Each row was made from one small tree. The marks that hang from a mark follow it in brackets, in alphabetical order. Every link used is in the known rows. Write each row's tree.
Known rows:
H(Y(F(G))): [  1 -19  24 -28 -34 -29  -2   4 -30  10  29  -1   2   5   5 -19 -23  12
   2  17  -9]
G(F L(Q(T) W Y(H))): [-66 -47  20 -22 -29 -36  22 -42 -39   7  32  24  13  29 -40  11 -26  12
  -2  24 -26]
H(Y): [-19 -14  22 -19 -33 -42 -20   2 -29   4  13  -8 -25   2  -2  -8 -14   3
   3  -2  16]
F(Y(H L(G))): [-17 -31  36 -34 -37 -25 -34  -3 -46   8  55  25  16   6 -11 -18 -21   7
   4  30 -17]
Y(H L(Q W)): [-75 -43  30 -22 -19 -22  10   9 -41 -10  48  27   2  10 -47  -7 -24  41
   0  12 -11]
F(G(L)): [-56  -3   6 -15 -27 -44 -14 -16 -24  13  39   1  21   5 -30 -20 -20  17
   8   3 -22]
Y(L): [-45 -18  15 -22 -26 -36   4   1 -33  14  27  19 -14   0 -20 -13 -25  11
  -1   4   0]
Y(H L(G Q(T))): [-85 -10  22 -13 -43  -1  -8  -7 -33  18  54  30   9   0 -42 -20 -26  24
 -14  18  -5]
Q(T): [-84  -7   6   1 -49 -20 -15 -15 -25  31  20  -3 -17   4 -27 -15  -7  -1
 -11  -4   4]
Y(H L(G(F) Q(T) W)): [-71 -38  28 -19 -36 -15   6  -9 -43  14  43  40   0  10 -47  -4 -32  21
 -16  34 -23]
L(G Q(T) Y): [-83  -1  15   6 -52  -4  12 -22 -57  45  41   4  -3  22 -36   4 -15 -23
 -40  14  -1]
T(Q(L)): [-82  -7  16  16 -37 -45  27 -21 -24  17  43  11 -48 -10 -25 -20 -18   1
 -24  -7  -5]
L(G(F(Y(H))) Q W): [-25 -48  33 -15 -36 -28  -3  -5 -54  13  45  17  -6  26 -43   5 -20   4
 -26  41 -36]
G(L(Q W Y)): [-68 -31  15 -13 -16 -47  44 -21 -56   6  42   6  13  32 -43  19 -22   9
 -11  10 -12]
G(F(Y) L(W)): [ -4 -47  17 -34 -22 -67  14 -30 -40   5  26  14   7  26 -22   7 -22   3
   2  33 -36]
T(Q(L(G(F) Y))): [-49 -18  28  10 -42 -48  27 -34 -43  35  39  25 -51  -1 -10  -3 -31 -30
 -35  15 -18]
H(Y(F(G) L(Q W))): [-17 -27  26 -39 -21 -25  48   7 -50  -4  44  21  21  15 -14  -7 -33  30
  -8  33 -16]
T(Q): [-63  -8  13   3 -41 -29   7  -6 -18  19  21   3 -52  -1 -37 -22  -8   4
 -20 -15   2]
G(L(Y)): [-42 -22  14 -20 -23 -52   7 -25 -39  15  31   5   6  17 -15   4 -22  -4
   5   2  -5]
H(Y(F(G(L)))): [  2 -16  19 -35 -26 -44  10  -8 -25   5  36   3  21   6   2 -17 -29  20
  11  20 -14]
T(Q(L(W Y))): [-87 -31  28  13 -31 -50  40 -24 -54  13  46  13 -39   8 -19   4 -19 -14
 -25   2  -9]
G(L(Q(T) W Y(F H))): [-75 -48  21 -21 -26 -23  44 -28 -46   8  57  18  34  31 -37   6 -25  24
  -5  25 -23]

Write each row's tree:
[-67 -38  36   0 -30 -45 -14 -22 -45   9  55  13  -9   0   2  -4 -27  -5
   4   6  -9] -> Q(L(Y(H)))
[-70 -26   1 -12 -28 -45  42 -36 -29  16  23  16   0  22 -54   6 -24  17
 -16  20 -25] -> G(F L(Q(T) W))
[-74 -49  34  -6 -42   0  24  -9 -66  28  62  17  14  31 -36   9 -23   2
 -31  35 -23] -> L(G Q(T) W Y(F H))
[-77 -27  28 -31 -42   0  -9 -17 -52  -4  65  25  54  21 -38 -21 -12  26
   1  35 -33] -> F(G Y(H L(Q(T) W)))
[-63 -29  35  -1 -38 -26  21 -26 -35  14  65  24 -12  -2  -7 -25 -28   2
 -11  12 -28] -> T(Q(L(Y(F(G) H))))
[-29 -35  23 -29 -26 -30 -13  -7 -15   6  57  15  32   3 -21 -31 -30  39
  20  18 -37] -> Y(F(G(L)) H)
[-17 -39  12 -29 -22 -55  40 -32 -42   4  33  16  11  32 -42   8 -23  13
 -13  35 -37] -> G(F(Y) L(Q W))
[-20 -52  24 -34 -23 -48  15 -29 -35  -8  42  21  18  28 -41   1 -23  27
   2  36 -39] -> G(F(Y(H)) L(Q W))
[-62 -32  40   5 -34 -45 -21 -18 -55  21  64  15  -7  -1   1   0 -31 -15
  -8  17 -14] -> Q(L(G Y(H)))
[-73 -49  26 -27 -28  -3  42  -1 -38   5  57  35  17  14 -40 -13 -30  44
  -9  29 -21] -> Y(F H L(Q(T) W))
[-52 -23  24 -24 -28 -37 -32 -21 -34   5  48   8  33  12 -18 -14 -22  12
  22   6 -23] -> F(G(L(Y(H))))
[-27  -6  20 -30 -27 -31  21   0 -35  -3  25  14  -9   4 -14  -8 -25  20
  -5   8  15] -> H(Y(L(Q)))
[-10 -25  28 -30 -24 -43  27   2 -53   4  24  25 -16  12 -20  10 -34   9
 -18  32  -4] -> H(Y(L(G(F) Q W)))
[-61 -25  25 -23 -26 -15  -1   3 -26  -3  46  27  -2   0 -39 -21 -26  38
   2   6  -4] -> Y(H L(Q))
[-109  -39   37   13  -42  -36  -11  -29  -68   23   67   16    6    9
  -10   11  -24  -17  -15   24  -16] -> Q(L(G W Y(H)) T)
[-40 -36  32 -21 -35   0  10  -6 -42  15  56  14  19  21 -24 -16 -25  16
  -8  20 -28] -> L(Q Y(F(G) H))
[  5 -43  23 -40 -30 -53 -22 -33 -18   2  32  19  10  12 -14 -14 -24  14
  18  27 -33] -> G(F(Y(H)) L)
[-33 -65  31 -31 -13 -49  18 -13 -46   1  51  16  21  26 -16   8 -30  18
  14  21 -25] -> G(L(W Y(F H)))
[-80 -23  20 -24 -40 -18 -11 -32 -42  -6  68  10  66  26 -46 -18  -8  30
   7  30 -39] -> F(G(L(Q(T) W)) Y(H))
[-79  -1  20  21 -41 -45  20 -18 -33  28  51  13 -46 -12 -26 -16 -23  -8
 -35   2 -10] -> T(Q(L(G)))
[-33 -22  24 -28 -32 -20  53   0 -55  14  44  23   9  15 -17   2 -33  15
 -25  39  -4] -> H(Y(F L(G Q(T) W)))
[-96 -23   9  -9 -28 -34  44 -34 -54  15  41   6  21  33 -45  15 -16   5
 -15  11  -9] -> G(L(Q(T) W Y))
[-43 -58  41 -12 -28 -14  25   6 -68  19  63  17   4  31 -33  12 -29   5
 -27  34 -27] -> L(G Q W Y(F H))
